Every row comes from one small tree of marks. The marks that hang from a mark follow it in brackets, in the order of their numbers. Every link used is in the known rows. Which tree was each row made from?
Known rows:
Z_154{Z_547{Z_292 Z_521{Z_647}} Z_551}: [ 4.98 -0.01  0.52 -2.08  1.31  4.35 -1.46  2.73 -1.28  2.25  0.45 -0.72
  0.40 -1.11 -4.34  1.48 -1.72]
Z_521{Z_547}: [ 2.35 -1.87 -2.04 -1.75  0.93  2.97  0.11 -0.64 -0.03 -1.13 -3.37  1.59
 -2.71 -1.73  0.33  1.73  2.39]
Z_547{Z_292 Z_521{Z_647{Z_911}} Z_551{Z_154}}: [ 1.29 -3.11  3.73 -2.26  1.45 -0.21  2.79  6.18 -2.92 -0.64  0.52  4.61
  2.33  2.76 -2.97 -1.53 -3.82]
Z_521{Z_547{Z_292 Z_551} Z_647}: [ 2.94 -0.89 -0.01  0.63  3.91  0.43  1.30  1.43 -1.23 -1.23 -1.22  4.93
 -0.44  0.02  0.27 -0.89  2.00]
Z_911{Z_647{Z_521{Z_547{Z_292 Z_551{Z_154}}}}}: [ 2.28  1.73  0.15 -3.27 -0.66 -1.59 -2.09  1.32 -0.55 -1.51 -1.62  2.52
  1.01 -1.22  3.08 -1.99 -1.32]
Z_551{Z_154{Z_547{Z_292 Z_521}}}: [ 2.22 -0.02  1.53 -3.36 -1.32  4.01 -0.09 -0.49 -2.21  1.08 -1.84 -0.05
  1.67  1.69 -4.18  0.10 -0.24]
Z_911{Z_647{Z_521{Z_547}}}: [ 2.00  2.03 -1.72 -2.94 -0.62 -1.71 -3.37  1.77  1.24 -0.99 -0.61  1.94
  0.19 -2.53  2.58 -1.21  0.52]
Z_551{Z_154 Z_547{Z_292 Z_521}}: [-1.13 -3.86  3.16 -3.82 -0.88  5.35  0.77  1.50 -4.01  0.37 -2.16  1.84
  4.18  5.54 -4.09 -0.69 -0.05]
Z_911{Z_647{Z_521{Z_547{Z_292 Z_551}}}}: [ 2.65  1.38 -0.44 -2.86  0.38 -2.03 -2.41  1.56 -0.11 -1.27 -1.12  2.50
  0.26 -2.23  2.55 -2.12 -1.12]
Z_292{Z_547{Z_521{Z_647} Z_551}}: [ 1.56 -2.26  1.40 -1.24  3.65 -1.15 -0.27  3.51  3.62  1.31 -3.29  2.28
 -4.45 -1.18 -3.55  0.63 -0.50]
Z_911{Z_647{Z_521}}: [ 1.87  1.96 -0.78 -3.18 -0.83 -2.92 -4.02  2.74  2.39 -0.10  0.00  2.12
  0.42 -2.25  0.75 -2.43 -0.08]
Z_547{Z_292 Z_551}: [ 3.98 -3.77  3.54 -2.25  3.39 -0.48  1.41  0.48 -1.66 -0.08 -3.52  3.69
 -2.16 -0.10 -3.61 -3.39 -3.56]
Z_647{Z_521 Z_911}: [ 0.14 -1.18 -2.31 -5.93 -0.87 -2.97 -3.08  4.82  2.23  0.87  0.54  3.86
  1.82 -3.22  2.43 -0.52  0.11]
Z_647{Z_521}: [ 1.52  1.19 -1.51 -4.44  1.63 -2.01 -2.24  0.85  3.26  0.91 -0.27  2.66
  0.37 -2.05 -0.46 -1.11 -0.08]
Z_551{Z_154 Z_547}: [-2.04 -3.04  1.45 -3.47 -1.57  3.34 -0.21  0.38 -1.39 -0.33 -2.76 -0.34
  2.37  5.01 -1.63 -0.89  2.74]
Z_154{Z_551}: [ 3.32 -2.52  0.51 -3.15 -1.20  1.79 -1.68  2.83  2.42  0.90 -3.65  0.94
 -2.89 -1.36 -1.01  0.97 -2.04]
Z_547{Z_292}: [ 3.93 -2.80  2.40 -2.56  0.33  2.15 -1.55  0.38 -0.57  2.51 -3.74  6.14
 -0.15 -0.98 -4.89 -2.27 -0.89]
Z_647{Z_521{Z_547{Z_292}}}: [ 2.67  0.78 -1.52 -4.13  2.04  0.72 -1.32 -0.82  0.22  0.43 -2.03  4.44
  1.07 -2.40  1.36 -0.06 -0.22]
Z_154{Z_547{Z_292 Z_521{Z_647{Z_911}} Z_551}}: [ 3.28 -0.86  0.29 -1.68  4.14  0.88  0.63  2.54 -2.52  0.28  2.40 -1.04
  0.12 -0.69 -4.80 -0.90 -0.25]
Z_547{Z_292 Z_521{Z_647} Z_551{Z_154}}: [ 1.96 -1.99  4.05 -1.56  2.69  0.22  3.16  4.23 -2.48 -0.63  0.15  3.97
  1.55  3.36 -4.40 -1.81 -3.95]

Which tree is each row?
[ 5.36 -1.13  0.84 -3.18  0.86  5.31 -1.10  1.46 -2.08  1.99 -1.06 -1.87
 -0.73 -1.65 -4.38  1.79 -3.05] => Z_154{Z_547{Z_292 Z_521} Z_551}
[ 1.26  0.34  0.22 -3.22 -1.31  3.21  0.09 -0.02 -0.82  0.27 -0.96 -2.08
  0.66  1.61 -3.43  0.87  0.79] => Z_551{Z_154{Z_547{Z_521}}}
[ 3.19 -0.16 -1.55 -2.48  0.36  2.82 -1.67  4.62  0.37  1.08  1.88 -3.30
 -0.59 -1.64 -2.34  2.67 -0.13] => Z_154{Z_547{Z_521{Z_647{Z_911}}} Z_551}
[ 2.55  0.15  1.61 -3.21 -1.78  3.42 -0.81 -1.65 -1.76  1.35 -2.96  0.50
  1.47  1.41 -3.21 -0.83  0.78] => Z_551{Z_154{Z_547{Z_292}}}
[ 1.54 -0.27 -1.82  0.81  4.00 -0.70  1.41  2.03  0.82 -2.39  0.01  1.95
 -1.92 -0.09  1.36  0.22  3.41] => Z_521{Z_547{Z_551} Z_647}
[ 2.30 -0.44  0.69  0.11  2.44  1.04  1.79  1.07 -1.84 -1.54 -1.93  4.89
  0.71  1.53  1.06 -0.74  1.59] => Z_521{Z_547{Z_292 Z_551{Z_154}} Z_647}
[ 1.27 -4.57  1.36 -3.18 -0.51  3.48 -1.40  5.83 -0.90  1.14 -1.35  2.12
  1.24  1.12 -1.62  0.72 -1.40] => Z_154{Z_551{Z_547{Z_292 Z_521{Z_647{Z_911}}}}}
[ 3.72 -0.03  0.60 -1.12  4.97  1.15  0.92  1.19 -2.14  0.29  2.19 -1.52
 -0.40 -0.23 -5.82 -1.07 -0.37] => Z_154{Z_547{Z_292 Z_521{Z_647} Z_551}}
[-2.01 -3.66  2.68 -3.22 -1.45  4.04  0.14  4.08 -3.55  0.60 -0.45  3.36
  5.80  5.71 -3.04 -0.91  1.44] => Z_551{Z_154 Z_547{Z_292 Z_521{Z_647{Z_911}}}}
[ 1.13 -3.03  1.20 -1.77  2.80 -1.58 -0.54  4.90  3.28  1.25 -3.02  2.74
 -4.00 -1.58 -2.49  0.82 -0.42] => Z_292{Z_547{Z_521{Z_647{Z_911}} Z_551}}
[ 1.94  0.69  1.35 -2.53 -0.98  3.34 -0.33  0.43 -1.68  1.31 -0.74  0.69
  2.45  2.08 -4.22 -0.22  0.82] => Z_551{Z_154{Z_547{Z_292 Z_521{Z_647}}}}
[ 1.39 -0.09  1.04 -3.09 -1.95  3.01 -0.59  1.80 -1.94  1.24 -0.48  1.12
  2.92  1.64 -3.10  0.02  0.84] => Z_551{Z_154{Z_547{Z_292 Z_521{Z_647{Z_911}}}}}
[ 2.47 -3.55  4.50 -3.19  2.11  1.64  3.75  2.43 -3.56 -0.96 -2.11  2.48
  0.06  2.52 -4.43 -1.28 -5.94] => Z_547{Z_292 Z_521 Z_551{Z_154}}
[ 2.16 -2.78  1.47 -1.86  0.58  1.49 -0.93  6.56 -0.82  2.23  1.27  7.08
  2.57 -0.17 -5.42 -0.65 -0.73] => Z_547{Z_292 Z_521{Z_647{Z_911}}}
[ 0.53 -2.65  1.93 -2.21  1.28 -0.97 -0.07  4.53  2.61  1.04 -3.77  2.67
 -2.87 -0.18 -1.78  0.98 -0.77] => Z_292{Z_547{Z_521{Z_647{Z_911}} Z_551{Z_154}}}
[ 2.15 -3.71  2.59 -1.59  3.58 -1.08  2.10  6.71 -1.96 -0.24  1.57  4.63
  0.66  0.68 -4.07 -1.74 -3.44] => Z_547{Z_292 Z_521{Z_647{Z_911}} Z_551}
[ 4.10 -1.17  0.86 -2.26  4.56  2.12  1.29 -0.09 -2.94  0.05  0.61 -2.61
 -1.40 -0.80 -5.87 -0.69 -1.76] => Z_154{Z_547{Z_292 Z_521 Z_551}}
[ 0.91 -1.72  0.37 -0.74  4.95 -2.23  2.69  5.54  1.36 -1.95  2.82 -0.16
 -2.16  1.11 -4.01 -0.43 -1.44] => Z_547{Z_521{Z_647} Z_551}
[ 0.26 -2.79 -0.01 -1.41  3.64 -2.72  2.37  7.43  0.91 -2.01  3.17  0.43
 -1.42  0.47 -2.45 -0.16 -1.32] => Z_547{Z_521{Z_647{Z_911}} Z_551}
[ 0.29 -4.12  0.13 -3.18 -0.52  2.62 -1.26  6.29  0.52  0.33 -0.55  0.06
  0.18  1.08 -0.86  1.51 -0.45] => Z_154{Z_551{Z_547{Z_521{Z_647{Z_911}}}}}
[ 1.34 -2.95  2.51 -2.81  1.69  0.33  0.58  1.83  2.20  0.80 -5.63  1.27
 -4.38 -0.27 -2.79  1.15 -2.25] => Z_292{Z_547{Z_521 Z_551{Z_154}}}
[ 0.32 -1.08 -3.57 -5.53 -0.57 -1.18 -1.97  3.54  0.61 -0.52 -0.37  3.66
  1.43 -3.71  5.13  1.19  0.91] => Z_647{Z_521{Z_547} Z_911}
[-1.55 -2.86  2.91 -2.73 -0.50  4.38  0.39  2.76 -3.22  0.60 -0.66  2.93
  5.28  6.13 -4.07 -1.07  1.36] => Z_551{Z_154 Z_547{Z_292 Z_521{Z_647}}}
[ 3.65 -3.14  0.59 -1.74  3.08  2.34  2.10 -1.13 -2.85 -1.76 -4.35  2.71
 -2.61 -1.09  0.21 -0.09 -0.94] => Z_521{Z_547{Z_292 Z_551}}
[ 1.15 -2.39  0.40 -2.00  0.60  0.25 -2.65  4.81  4.09  3.08 -3.27  4.48
 -2.57 -2.21 -3.37  1.59  1.43] => Z_292{Z_547{Z_521{Z_647{Z_911}}}}
